Known rows, with every step that occurs:
paber -> suru: 8 9 27 33 6 21 -6 18 12 -6 -61 1 -39 -19 35 -13 -30 12 -12 39 -14 -23 18 -28
rifine -> guni: -2 1 -12 -16 -10 5 0 18 15 -29 14 -5 -39 -31 11 -23 -14 -20 27 48 -29 -31 -9 -17
zifus -> paber -> suru -> puno: 25 -8 53 52 18 43 12 6 12 -7 -58 35 -31 -12 8 -12 -50 12 24 14 -16 -31 20 -34
guni -> paber -> suru -> puno -> nuda: 25 -28 -5 42 20 21 -39 -2 8 -4 -48 32 -58 10 29 -6 -36 27 19 8 9 -49 51 -13
suru -> puno -> guni -> paber: -24 -48 -9 11 24 -13 -25 39 -12 -3 -8 8 6 9 -8 -6 -44 8 12 -5 15 -63 20 -18
suru -> puno -> guni -> rifine: -5 -41 -3 -2 5 18 -15 2 -36 -7 -12 26 3 4 -21 14 -27 -21 23 -7 4 -36 32 -17
zifus -> paber -> suru -> puno -> guni -> rifine: 8 -19 41 18 18 43 -10 -11 -23 -8 -53 30 -16 -8 -17 18 -39 -14 41 10 -10 -40 50 -28
nuda -> rifine: 2 -16 -19 5 -8 3 2 37 8 -26 10 0 7 1 6 -3 -39 -42 -1 23 -29 -16 -20 -45
suru -> puno -> nuda -> rifine -> guni: 22 -39 -58 -10 -18 29 -14 12 11 -33 15 25 -16 2 0 -3 -35 -44 43 25 -29 -26 15 -31
pupu -> paber -> suru -> puno -> guni: -22 -47 5 26 22 27 -19 24 -1 21 -79 7 28 1 12 -2 -57 27 -9 -21 16 -23 57 -15
pupu -> paber -> suru: -10 0 12 23 21 5 -17 11 16 10 -79 -19 -22 -24 43 -14 -33 22 -19 1 -6 -5 22 -25
rifine -> suru: -18 30 -21 5 -18 30 3 35 19 -1 26 -11 -12 -30 21 -35 0 -5 10 21 -37 -19 1 -1
suru -> puno -> guni: -18 -43 1 10 1 21 -3 38 -5 5 -10 18 28 15 -8 -7 -52 5 5 -4 8 -35 31 -10
nuda -> rifine -> suru -> puno -> guni: -27 -30 -41 4 -13 50 -4 55 -2 4 9 18 58 3 -14 -8 -39 -19 11 -2 -19 -25 31 -15
zifus -> paber -> suru: 11 28 65 38 15 31 7 12 30 -15 -48 0 -43 -23 22 -12 -43 5 16 47 -36 -29 16 -32
suru -> puno -> nuda -> paber: 41 -34 -8 25 5 43 -7 7 11 -16 42 23 -38 14 2 -12 -57 18 28 29 -16 -39 19 -17
rifine -> guni -> puno -> suru: -15 31 -74 -7 -8 37 -24 34 11 -28 -5 7 -72 -28 31 2 -30 -53 14 27 -29 -38 16 -19
paber -> suru -> puno -> nuda: 29 -25 3 42 5 44 -19 -7 13 2 -49 38 -41 14 29 -7 -41 24 11 13 2 -32 58 -8
nuda -> paber -> suru -> puno: 40 -29 19 50 14 47 5 13 -2 -9 -35 32 -41 -11 11 -6 -60 23 11 36 -11 -33 9 -41
zifus -> paber: 0 18 53 17 7 12 16 19 30 -19 16 -6 -20 -14 4 -23 -38 -10 27 28 -34 -31 -12 -27
guni -> rifine -> nuda -> paber: 23 11 23 -8 -7 21 -3 12 -5 -30 46 -7 -50 -19 1 -9 -17 -10 21 27 -33 -47 -20 -31
guni -> puno: -8 21 -27 6 -7 -3 -4 29 0 -26 -14 29 -58 -17 19 -2 -26 -26 -12 33 -24 -35 -21 -37
rifine -> nuda: -9 20 26 -1 -17 3 1 38 21 -12 15 -13 -17 -11 27 -29 -8 6 -9 -2 -13 -39 -8 -14
suru -> puno: 11 -33 -4 26 2 15 9 18 -3 -7 -6 30 -13 2 7 -20 -38 2 12 -7 1 -26 -1 -23
rifine -> nuda -> paber -> suru -> puno -> guni: 5 -24 34 26 4 55 -5 39 2 1 -28 16 4 2 3 -3 -59 32 0 18 -2 -55 42 -23
nuda -> paber -> suru: 27 6 29 34 14 36 -1 21 11 -16 -23 -2 -53 -21 25 -7 -52 21 0 67 -30 -31 5 -35
nuda -> puno -> guni: -20 -28 -33 -5 -4 35 -18 46 -9 -19 7 -6 25 21 11 -6 -66 -7 -14 35 -3 -37 28 -15
rifine -> guni -> paber -> suru -> puno -> nuda: 27 -27 -22 21 14 23 -41 -4 12 -13 -45 29 -70 -6 23 -7 -27 14 38 24 -1 -54 50 -16
paber -> suru -> puno -> nuda -> rifine -> guni: 33 -30 -45 8 -9 43 -21 7 12 -28 -35 31 -32 -7 11 2 -38 -32 37 38 -30 -25 34 -33

Rows:
-2 -3 -66 15 3 62 -24 44 5 -19 9 -17 -21 15 41 -9 -65 -26 -8 12 -8 -25 31 -10
nuda -> puno -> suru
5 -34 7 14 13 32 -21 -4 -33 -3 -58 32 -13 -1 -6 19 -30 -10 18 5 4 -34 53 -22
paber -> suru -> puno -> guni -> rifine
17 -7 -32 4 11 7 -46 16 16 -32 -46 1 -60 -22 27 5 -27 -18 26 56 -28 -49 27 -40
puno -> nuda -> rifine -> guni -> paber -> suru
20 -24 16 48 11 33 1 13 1 -2 -65 35 -30 -6 21 -12 -41 16 3 12 1 -25 23 -28
paber -> suru -> puno
-18 31 -55 11 2 33 -22 37 10 -18 -10 8 -60 -10 34 5 -38 -40 -10 7 -16 -34 17 -20
guni -> puno -> suru
9 -38 22 35 14 50 -4 29 -4 1 -38 22 4 4 -3 6 -72 28 5 36 -2 -43 42 -24
nuda -> paber -> suru -> puno -> guni
-29 20 -29 -17 -13 34 -21 22 -15 -3 17 -10 6 -24 -3 -9 8 -24 25 15 -28 -27 32 4
puno -> guni -> rifine -> suru
10 -10 -34 10 -11 41 -4 6 -22 -1 2 30 -17 -23 -2 -16 3 -21 37 -11 -17 -21 9 -13
guni -> rifine -> suru -> puno
20 -36 10 15 18 43 -18 1 -35 -10 -33 27 -24 -7 -16 22 -48 -5 26 29 -7 -41 39 -31
nuda -> paber -> suru -> puno -> guni -> rifine
36 4 18 33 8 46 -18 7 23 -17 -17 2 -65 -2 34 -4 -51 29 7 69 -28 -34 37 -19
puno -> nuda -> paber -> suru
22 -40 -30 23 17 14 -22 21 -7 -26 -62 31 -36 -23 7 1 -40 -20 29 25 -15 -45 4 -57
nuda -> rifine -> guni -> paber -> suru -> puno
45 -14 28 31 4 48 -5 -1 -17 -16 -31 35 -56 -17 6 1 -31 9 21 17 -12 -44 11 -40
guni -> rifine -> nuda -> paber -> suru -> puno
17 -34 -15 37 17 31 -28 -8 16 16 -67 20 -25 7 35 -10 -42 30 6 -22 10 -15 62 -4
pupu -> paber -> suru -> puno -> nuda
3 19 18 -16 -15 2 -9 9 -6 -21 12 -1 -41 -17 13 -13 11 -18 10 -5 -16 -38 -4 -19
guni -> rifine -> nuda
-15 -13 2 -18 1 4 -20 7 -24 -15 -1 -2 -4 -3 -9 10 -17 -25 15 16 -7 -33 26 -16
puno -> guni -> rifine
20 -47 -39 26 10 30 -29 8 10 -2 -58 22 4 14 24 9 -53 -9 6 -18 -8 -5 43 -31
pupu -> paber -> suru -> puno -> nuda -> rifine
24 -45 -39 15 -7 30 -12 18 9 -18 9 33 2 26 6 3 -48 -28 17 -1 -14 -20 21 -28
suru -> puno -> nuda -> rifine
20 -27 -8 28 21 12 -20 11 -5 -16 -61 27 -56 -30 14 -11 -30 6 30 24 -4 -51 13 -38
rifine -> guni -> paber -> suru -> puno
34 -37 -29 31 -1 43 -20 13 10 -14 -37 40 -13 20 18 8 -53 -17 7 12 -16 -19 40 -34
paber -> suru -> puno -> nuda -> rifine
34 17 -8 30 5 45 -22 6 11 -26 -27 26 -92 -16 33 12 -51 11 0 74 -33 -42 26 -34
guni -> puno -> nuda -> paber -> suru
-29 -19 -22 9 -12 45 -5 46 0 16 6 12 41 1 -4 -17 -30 6 13 -3 -7 -32 38 3
rifine -> suru -> puno -> guni
38 -14 34 41 4 50 4 22 6 -10 -28 28 -39 -12 15 -15 -49 33 5 22 -11 -43 7 -38
rifine -> nuda -> paber -> suru -> puno
15 -46 -64 -9 6 -4 -36 20 3 -35 9 17 -35 -6 -1 -4 -31 -35 49 17 -16 -56 5 -38
suru -> puno -> nuda -> rifine -> guni -> paber
-20 -7 22 21 26 -3 -37 35 1 -6 -63 -10 -26 -11 21 1 -40 19 -6 37 1 -56 36 -24
puno -> guni -> paber -> suru
